Known rows, with every step that occurs:
U -> A: [ -8.8  -8.0   3.4  22.0  13.9  -1.8  -4.1  50.2   2.5  24.7  25.7  -9.0
  -6.9  -1.5 -31.4 -59.0 -10.1  -6.2   0.8 -19.4  -3.6]
F -> C -> T: [-20.4   1.3   0.6   8.8  18.7   8.2   0.5 -20.6 -22.1 -17.1   1.6  11.4
 -32.7   0.9   8.1  -5.7   7.2  -8.4 -24.3   7.1  -3.4]
E -> M: [ 10.7  -4.9 -31.5   5.8  16.3 -19.7 -21.5  13.7 -21.3   2.0   9.6   6.4
  21.1 -19.8 -11.9 -10.2   8.1 -14.5  12.3  -6.1   5.4]
M -> C: [-19.8  51.3 -14.1  -0.3  16.3 -12.7 -18.1   7.9   6.2   4.4  12.4  24.1
   8.0 -38.3 -44.2 -18.3   8.2  -6.8  -3.3  -2.5  10.6]
M -> E -> T: [ -2.1  34.5  15.0  14.9   9.9   7.6   2.8  15.7   4.1  17.6  -0.2   3.1
   4.1  12.0  -7.9 -13.7  20.1 -18.2 -27.0  16.4  17.4]
M -> E: [  9.5  26.2  20.8  16.0   4.4 -18.7 -15.0  40.7  -3.4  12.8  27.0   7.9
  26.2  12.3 -31.8 -16.1  13.5  -5.8 -21.1  -7.5  -6.5]
G -> A -> T -> E: [  2.8 -18.9   7.4   7.1 -32.3 -13.1 -11.9   1.3  21.0   1.7   1.9 -16.9
   2.4 -16.0 -10.3  11.7 -36.4  22.7  16.3 -14.1   3.0]
E -> M -> C -> T -> A -> G: [-48.7  -8.9   3.7 -52.3   7.6   8.3  15.8  -4.1   2.9 -28.1   1.9 -12.5
  -4.5   6.3  -6.0  32.2   3.5  11.3  15.6  42.2  16.4]
F -> C -> T -> A -> G: [-13.6 -38.7  23.9 -36.1   9.1  12.1  39.1 -20.4 -10.5 -34.7   4.2 -28.9
 -22.3   6.3  22.5  51.5  -3.6   2.6  10.5  30.9  -0.3]
T -> E: [ 45.6 -11.4  13.8  26.6 -34.2 -20.1   1.4   8.9  -4.6  -4.5  15.8   6.5
  20.0 -15.9 -11.1   2.5 -14.5  -5.0   4.7 -23.6 -21.2]
E -> M -> C -> F: [-43.1  28.4 -35.3 -16.2  16.1  17.1 -35.3  -0.9   1.3  14.0 -12.1  49.9
  13.1 -11.1 -47.5 -27.5  24.5  -8.3  -2.0  -2.3   0.2]
F -> C -> T -> A: [-15.9 -32.4  18.6  -8.5   6.9   5.8  29.0  -9.2 -14.6 -10.3   5.6 -22.0
 -22.7  -1.4  29.3  28.9  -0.4  -1.0 -18.6 -10.1 -11.3]
G -> A -> T -> E -> M -> C: [-23.5  24.9 -35.7 -21.5  -8.7 -19.3 -28.4  -0.6  26.2  16.6 -10.9  33.6
   6.6 -24.4 -31.2   2.4 -19.6  13.3  20.5   9.6  27.2]
M -> E -> T -> C -> F: [ 24.4  16.9  -0.7  18.8  -9.0  30.8   5.3 -10.6  10.4  13.3 -33.8  11.0
  17.8  43.0  -0.9 -20.6  21.8  -4.9 -30.8  -3.0 -12.1]
G -> A: [-34.3 -27.3   2.9  13.0  17.2 -13.5   3.2  29.3  -4.7   4.1  24.8 -43.0
  14.9 -16.2 -43.9  -8.7 -15.3  20.7  -2.8 -24.2   9.6]
U -> A -> G: [ -4.6 -17.3   9.6 -10.6  16.9   3.8   9.6  30.7   5.1  -2.9  21.5 -18.5
  -6.7   3.6 -31.5 -28.8 -13.6  -0.2  28.4  22.0   8.7]
C -> M -> E -> T -> A -> G: [  5.0 -13.4  33.7 -33.9   2.5  13.3  36.7  -0.3   2.6  -1.8  -0.2 -17.8
  -6.4  27.6  38.4  34.4  13.9  -6.7  20.3  35.6  10.5]
M -> E -> T -> A: [  0.0  -2.1  30.9  -4.3  -2.1   5.5  29.4  28.0   8.5  21.6   3.5 -28.4
  10.0   9.3  14.9  20.2  12.0 -10.3 -23.1  -0.3   6.2]
E -> M -> C: [-18.0  44.1 -40.4 -11.5  24.6 -18.9 -27.0   9.4  -2.0  12.4   3.6  40.1
  14.1 -31.7 -35.7 -16.4  13.3 -14.9   6.8   6.5  20.1]

Rows:
[ 23.2  -2.7 -25.4  11.6  -2.1 -12.4  -6.1  -9.8  16.9  -4.2 -13.4 -42.3
  10.4  -9.0   7.9   3.9 -30.5  29.6  10.3 -14.1  10.1] : G -> A -> T -> C
[  3.6 -14.1  28.8  29.1 -39.2   1.4  -1.1  -0.5  -7.0 -21.3  13.0   0.0
  -5.4  16.2  -4.4  -6.7 -12.0  10.7 -17.9 -11.4 -24.5] : C -> T -> E
[ 25.4 -19.2 -15.9   3.8 -14.1  -9.6  -3.9 -18.8 -20.3  -6.2 -10.6  41.9
 -10.5  11.3  16.2   5.8  -1.7 -14.4  -1.1   6.8  -8.9] : F -> C -> T -> E -> M
[ 36.5   4.7   3.4   9.0 -40.6  -9.9 -22.2 -11.5  14.2  -6.0   0.3   9.1
   2.1 -21.2   6.8  11.5 -23.8   2.6  18.8 -10.6  -9.7] : A -> T -> E
[  7.3 -20.9  -4.7  15.4 -26.5  -7.5 -13.3   1.8 -15.2 -11.7   2.3  19.0
   4.2  17.3   1.3  -6.7  -3.8   1.1  -2.0  -0.7 -11.3] : C -> T -> E -> M
[ 57.0  15.5 -21.1  29.5   0.4   1.3  20.8 -20.7  -0.6  -2.7 -23.3 -19.0
   8.5  -4.0  29.2  -6.7   0.2 -10.4 -10.5   2.0   8.3] : E -> T -> C
[ 39.5  -4.3 -15.0   6.7  27.0 -12.1  -3.4 -27.2 -29.9   8.1   2.1  41.6
 -25.0 -13.0  43.5  -9.0  14.2 -25.6  16.7 -12.1 -10.1] : F -> C -> M
[ 23.0 -14.1  22.4 -41.9  16.3  11.6  47.3 -20.7  -2.6   3.5 -11.5   6.2
 -21.8  22.8  55.1  45.2  17.2 -18.9  21.1  43.4  14.0] : F -> C -> M -> E -> T -> A -> G
[-42.8  -7.2 -10.4  -2.6  10.1  -3.1 -22.9   6.0  14.8   1.4   5.6 -37.9
  -5.5 -27.0 -18.2   2.9 -23.1  24.4  11.2  -6.3  21.4] : G -> A -> T
[-16.0  17.8 -24.0  -9.5 -15.0  12.1 -27.8  -6.4   7.5  14.7 -14.8  62.3
  17.8  -2.9 -40.8 -17.7  12.1  -7.0   2.0  -7.7 -12.2] : T -> E -> M -> C -> F
[-65.7  45.7   4.6   2.8  10.7   8.5 -20.4   0.5   2.8 -14.5   8.9  14.4
 -19.1  -0.6 -36.9 -26.6   8.3   8.2 -28.9  10.2   6.8] : M -> C -> T
[ 20.6  -6.1  20.8 -13.4  11.5   6.8  36.0  -4.5  -3.9  30.9 -12.1  12.6
 -19.1  16.2  61.3  23.1  22.2 -23.8  -9.1   4.7   3.9] : F -> C -> M -> E -> T -> A
[  9.3 -37.7  22.2 -29.8   0.4  -4.8  32.7   6.4  -4.0 -24.6  19.2 -46.7
  15.6 -16.8   1.2  46.6  -7.6   4.8  29.6  11.0  -1.1] : T -> A -> G
[-33.1 -34.0  31.1   0.8  -7.4   8.7  16.0  15.0  -9.5 -15.9  17.2 -47.9
  -5.5   5.3  11.6  17.3  -3.0  16.2 -20.2 -19.6 -16.2] : C -> T -> A
[-56.4   6.0  21.8 -14.3  -1.0   8.0  10.5  10.6   6.3  -8.1  11.5 -18.9
 -10.3  -5.3  -8.2  10.8   1.7  13.6 -24.4  -7.7  -4.2] : M -> C -> T -> A
[ 22.4   1.7 -17.8  23.5  -6.2  35.6  10.8 -29.4   2.6   1.1 -36.8  -3.5
   7.2  15.3   9.0 -18.0  12.6  -5.3 -16.1  -7.5  -9.8] : E -> T -> C -> F
[ 56.1  36.4  -1.2  11.3  -8.7 -16.2 -26.0  -4.6   5.1  12.7  -9.0  26.1
   5.3  37.5  39.9 -16.4   7.4   2.9   3.6  -1.6 -12.8] : A -> T -> C -> M -> E
[ 23.4   5.8 -24.3   8.8 -12.7  22.7 -25.2 -31.5  12.9  -6.5 -31.8  -1.4
   7.0   4.9   7.3  -8.6  -3.4   9.6   3.7 -17.9 -18.2] : A -> T -> C -> F
[ 29.7  -8.7 -23.9  12.0   0.9 -10.8 -13.8 -23.2   2.0   2.1 -14.8 -14.4
  -8.7   7.5  45.2 -10.2 -16.8  25.0  25.7 -15.7  -0.5] : G -> A -> T -> C -> M
